What can hang from each mark:
J_314: J_536 J_860
J_978: J_715
J_715: J_531 J_978
J_210: J_536 J_658
J_860: J_105 J_314 J_715
J_536: J_210 J_314
J_658: J_210
J_218: J_314

Every row comes from one small tree of marks. The marks that hang from a mark follow it in brackets, in the order of their numbers. Every link used is in the known rows. Which tree was each row made from?
Known rows:
J_314(J_860(J_105 J_715(J_531))): [-3.98 -3.82  5.71  0.18  0.33  0.88  3.69  1.07 -1.12 -2.26  1.91  1.90
 -1.95 -1.98 -3.84 -3.07  2.55 -0.48  3.13 -0.67]
J_314(J_536): [ 0.24  0.23  3.77  1.41  2.76  1.61  0.83 -0.43 -0.23  0.87  1.32  3.20
 -2.08  0.04 -2.78 -3.66  4.98 -0.98  1.79  0.09]
J_978(J_715): [ 0.93 -0.66  7.47  2.08  0.30  1.07 -1.53  2.67 -0.24  0.70  3.60  3.16
 -0.43  1.90 -2.70 -3.84  5.78  2.90  1.12 -0.30]
J_210(J_658): [ 1.73 -1.28  6.50  4.58 -0.81  2.61 -1.28  1.49  0.87  1.70  2.69  5.43
 -0.80 -0.55 -3.67 -3.65  3.18  0.50  1.26 -1.67]
J_314(J_536 J_860(J_105 J_715(J_531 J_978))): [-4.95 -3.09  3.83  0.41  2.79  0.59  4.58  0.13 -0.52 -2.71 -0.44 -0.65
 -1.24 -0.56 -3.23 -5.79  2.68 -3.79  2.10 -1.44]
J_860(J_105 J_314 J_715(J_531 J_978)): [-4.09 -3.65  6.63  2.54  1.23  2.33  2.17  1.87 -0.36 -0.94  1.37  2.75
 -0.42  0.38 -4.07 -5.49  4.31  1.63  0.71 -1.57]
J_658(J_210(J_536(J_314(J_860(J_105 J_715))))): [-6.31 -1.54  2.48 -5.16  2.23  2.79  2.62  1.20  0.49  1.64  5.66 -0.95
  3.02 -3.76 -0.63 -4.50  4.40 -0.99  4.03  4.65]
J_860(J_105 J_715(J_531 J_978)): [-3.40 -2.65  6.88  3.59  1.97  1.97  0.81  2.19  0.10 -1.75  0.64  2.99
 -3.61  0.90 -4.76 -4.56  3.51  1.17  0.16 -1.62]
J_860(J_105 J_314 J_715): [-2.99 -2.23  5.77  0.00  0.89  3.57  0.95  0.38 -0.60  1.34  3.23  4.10
  2.42 -0.61 -2.95 -3.48  5.01  3.38  2.40  0.98]
J_536(J_210): [-0.04 -0.77  6.01  0.03  1.64  2.39  0.27  2.46  0.86  2.97  2.25  4.70
 -2.96 -0.67 -4.42 -4.69  3.99  2.33  1.24  0.88]
J_210(J_536 J_658): [-0.05  0.84  3.79  3.73 -1.04  3.75 -0.22  1.18  0.75  1.70  1.80  3.80
  0.29 -1.15 -2.10 -4.81  3.64 -1.32  0.33  1.02]
J_218(J_314(J_536(J_210))): [-0.53  0.08  3.64 -4.55  2.36  3.26  3.26  2.78  0.10  3.44  1.48  1.84
  0.07 -2.11 -4.31 -4.84  3.41  0.10  2.91  1.62]
J_658(J_210(J_536(J_314(J_860(J_715(J_978)))))): [-4.44 -2.67  3.38 -2.39  2.48  1.59  1.14  2.26  2.22  2.10  5.82 -0.74
  1.86  0.68 -0.50 -8.02  3.74 -1.59  2.37  1.42]
J_536(J_210(J_658) J_314(J_860(J_105 J_715))): [-4.15 -3.74  5.73 -4.49 -1.17  4.27  4.80  3.33  2.43  3.84  3.78  2.53
  5.64 -5.20 -2.73 -5.23  2.02  0.17  4.96  0.04]
J_210(J_536): [-0.51  1.21  3.18  2.31  1.23  2.68 -0.05  0.54 -0.18  1.32  1.50  3.39
 -2.20  0.57 -2.62 -4.31  4.44  0.12  0.20  2.40]
J_658(J_210(J_536(J_314(J_860(J_105))))): [-4.69 -0.73  1.94 -3.77  2.71  2.61  2.41  0.83  0.00  1.74  4.41 -1.04
  1.22 -4.77 -2.13 -3.80  4.00 -1.65  3.60  5.32]
J_218(J_314(J_536 J_860(J_715))): [-1.74 -2.31  3.20 -4.17  1.04  1.73  4.04  0.78 -0.53  0.87  3.12  0.49
  2.69  0.12 -2.46 -4.65  2.11 -1.65  4.80 -0.48]
J_658(J_210): [ 0.07 -1.09  5.96  1.69  2.88  0.81 -2.99  1.22 -0.02  1.23  5.31  3.21
 -4.11 -0.34 -3.35 -3.20  5.16  1.72  1.36  1.33]
J_978(J_715(J_531)): [-0.03 -1.76  8.23  2.89 -0.27  0.04  0.87  3.88 -0.87 -1.49  2.65  2.48
 -2.95  0.42 -3.20 -3.68  5.93  1.80  0.79 -1.56]
J_658(J_210(J_536)): [-1.48  0.92  3.33  0.77  2.59  1.95 -1.96  0.91 -0.22  1.22  4.32  1.58
 -3.10 -0.84 -1.75 -4.41  5.50  0.00  0.42  3.97]
J_860(J_105 J_314(J_536)): [-2.29 -0.25  3.08 -0.39  2.76  3.13  2.80 -1.34 -1.58  1.04  0.87  2.22
  1.85 -2.47 -3.09 -3.42  5.53 -0.32  2.41  2.18]
J_715(J_531 J_978): [ 0.12 -2.45  6.73  5.82  2.03  0.58  0.10  2.42  0.36 -1.10  0.60  3.74
 -6.16  1.94 -5.31 -5.27  3.38  0.16 -0.42 -2.83]

Write each row's tree:
[-2.69 -3.00  5.31 -3.17 -0.50  3.95  4.55  2.96  1.84  4.03  2.51  2.41
  3.90 -6.12 -4.24 -4.55  1.62 -0.64  4.50  0.84]	J_536(J_210(J_658) J_314(J_860(J_105)))
[-3.33 -5.30  6.96 -2.95 -2.09  2.03  6.57  5.00  2.61  2.11  4.11  2.96
  2.18 -4.76 -2.22 -6.46  2.35 -1.08  4.55 -2.92]	J_536(J_210(J_658) J_314(J_860(J_715(J_531))))
[-2.02 -1.45  4.18 -0.90  1.64  2.29  2.66 -0.30 -0.22  1.53  3.25  3.22
  2.65  0.41 -0.62 -5.31  6.07  0.40  2.85 -0.37]	J_860(J_314(J_536) J_715)
[-4.57 -4.47  5.67 -2.09  0.59  1.68  5.95  2.30  0.34 -0.57  2.91  2.06
  0.20 -3.45 -3.44 -3.15  3.06 -0.02  4.74 -0.92]	J_536(J_314(J_860(J_105 J_715(J_531))))
[-2.01 -1.02  2.10 -3.73  2.09  2.68  4.28 -0.15 -1.77  0.45  0.79 -0.60
  1.95 -2.82 -4.83 -2.79  1.64 -2.29  4.39  2.01]	J_218(J_314(J_536 J_860(J_105)))
[-2.74 -1.70  4.99 -2.59 -0.46  3.81  3.75  1.83  1.38  3.56  3.20  3.31
  5.47 -2.88 -0.34 -7.15  5.22 -0.42  2.90 -0.61]	J_860(J_314(J_536(J_210(J_658))) J_715)
[-0.07 -1.90  6.61 -0.79 -0.48  4.06  2.27  4.30  3.04  5.04  3.61  5.19
  1.86 -3.69 -3.54 -5.11  3.63  1.28  2.88 -0.88]	J_536(J_210(J_658) J_314)
[-4.55 -1.80  3.73 -3.92  0.16  3.39  4.65  0.83  0.79  1.78  1.47  0.73
  4.46 -4.71 -1.77 -5.68  2.47 -2.95  3.90  0.95]	J_314(J_536(J_210(J_658)) J_860(J_105 J_715))
[-5.06 -2.00  3.43 -3.60  3.27  2.23  3.68  0.70  0.87  1.29  0.28 -0.46
  1.65 -0.73 -2.99 -7.49  2.54 -2.15  2.45  1.03]	J_314(J_536(J_210) J_860(J_105 J_715(J_978)))
[-2.95 -0.43  3.76 -2.16  0.61  4.57  3.90  0.93 -0.01  3.27  0.83  2.18
  4.65 -5.72 -2.76 -5.27  4.74 -1.13  2.53  1.97]	J_860(J_105 J_314(J_536(J_210(J_658))))
[-4.50 -2.07  3.04 -4.31  1.50  1.75  2.29  1.88  1.38  2.12  6.89  0.07
  2.18 -1.76  0.39 -5.85  4.57 -1.00  3.90  2.82]	J_658(J_210(J_536(J_314(J_860(J_715)))))
[-4.03 -3.17  6.28  0.77  0.34  2.56  3.37  1.53 -1.22 -0.85  2.35  3.63
 -0.12 -2.07 -3.44 -3.36  5.19  2.26  2.19 -0.24]	J_860(J_105 J_314 J_715(J_531))
[-5.24 -1.40  2.37 -3.78  0.79  3.72  4.68  0.86  0.67  1.65  2.81  0.93
  3.85 -2.44 -1.50 -4.48  3.25 -0.73  3.99  2.95]	J_210(J_536(J_314(J_860(J_105 J_715))))
[-1.20 -3.08  5.24 -3.79  1.08  1.89  4.25  3.04  1.89  4.06  3.64  3.04
  0.64 -2.54 -3.95 -5.52  2.72  0.46  4.30  0.27]	J_536(J_210 J_314(J_860))
[-3.42 -0.16  3.24 -3.57  2.87  3.81  4.04  0.42 -0.83  2.80  0.51  1.79
  2.02 -4.19 -3.42 -4.81  5.46  0.20  2.46  3.29]	J_860(J_105 J_314(J_536(J_210)))
[-0.75 -3.46  5.81 -2.41 -1.21  2.77  4.06  3.54  2.62  4.46  3.81  3.43
  3.16 -4.14 -3.35 -5.93  1.88 -0.86  4.35 -1.04]	J_536(J_210(J_658) J_314(J_860))
[-0.98 -1.02  4.36 -1.24 -0.04  3.54  3.39  1.54  0.80  3.55  2.00  3.20
  3.83 -3.85 -1.88 -6.58  4.84 -1.36  2.38  0.15]	J_860(J_314(J_536(J_210(J_658))))
[-3.61 -3.48  5.03 -2.77  1.09  2.73  3.67  1.05  0.95  1.67  3.89  2.58
  2.85 -1.85 -2.96 -3.33  2.97  0.96  4.87  0.21]	J_536(J_314(J_860(J_105 J_715)))
[-2.64 -2.98  4.73 -3.34  0.14  2.97  2.48  1.50 -0.91  0.74  3.12  1.44
  2.41 -0.87 -4.77 -3.04  1.14  1.38  4.48  0.87]	J_218(J_314(J_860(J_105 J_715)))
[-0.40  0.03  4.44 -0.38  0.73  3.10  2.03  1.87  1.32  3.10  1.40  3.27
  0.68 -3.23 -2.52 -5.57  4.05 -1.77  1.80  0.00]	J_314(J_536(J_210(J_658)))
[-3.57 -4.06  5.37 -1.01  2.03  2.50  2.51  1.54  1.76  1.59  2.86  1.82
  2.53  0.58 -3.80 -5.48  2.07  0.46  3.45 -1.11]	J_536(J_314(J_860(J_105 J_715(J_978))))
[-2.33 -4.22  6.32 -3.73 -1.62  3.05  4.32  3.93  3.20  4.32  5.05  3.55
  4.86 -3.23 -1.81 -6.57  2.24 -0.03  4.89 -1.70]	J_536(J_210(J_658) J_314(J_860(J_715)))
[-2.16  0.28  3.27 -1.50  2.70  2.70  0.16  2.25  1.26  2.80  5.41  1.70
 -0.77 -2.24 -1.29 -4.32  5.95  0.21  1.92  3.65]	J_658(J_210(J_536(J_314)))
[-2.10 -3.68  6.87  1.64 -0.27  1.38  2.84  2.07 -0.52 -0.34  3.62  4.59
 -1.06 -0.19 -2.46 -4.73  5.31  1.98  2.07 -2.04]	J_860(J_314 J_715(J_531))
[-0.02 -1.57  2.65 -2.83  1.46  1.39  3.70  0.45 -1.00  0.97  2.02  0.36
  1.03 -0.80 -3.95 -4.12  1.84 -2.51  4.19  0.09]	J_218(J_314(J_536 J_860))
[-2.82 -3.86  5.76 -5.13  0.59  2.19  4.53  3.40  2.39  3.86  4.84  3.08
  2.28 -1.53 -2.37 -6.09  2.96  1.36  4.90 -0.42]	J_536(J_210 J_314(J_860(J_715)))
[-5.26 -1.90  2.71 -1.91  1.85  3.56  3.54  1.32  1.54  1.58  1.87  0.25
  3.54 -0.02 -2.15 -6.65  2.51 -1.29  2.45  1.54]	J_210(J_536(J_314(J_860(J_105 J_715(J_978)))))
[-1.97 -2.84  4.43 -1.43  1.58  2.49  3.28  0.71  0.39  1.82  2.70  2.36
  1.18 -2.81 -4.52 -2.71  2.64  0.20  4.42  0.91]	J_536(J_314(J_860(J_105)))
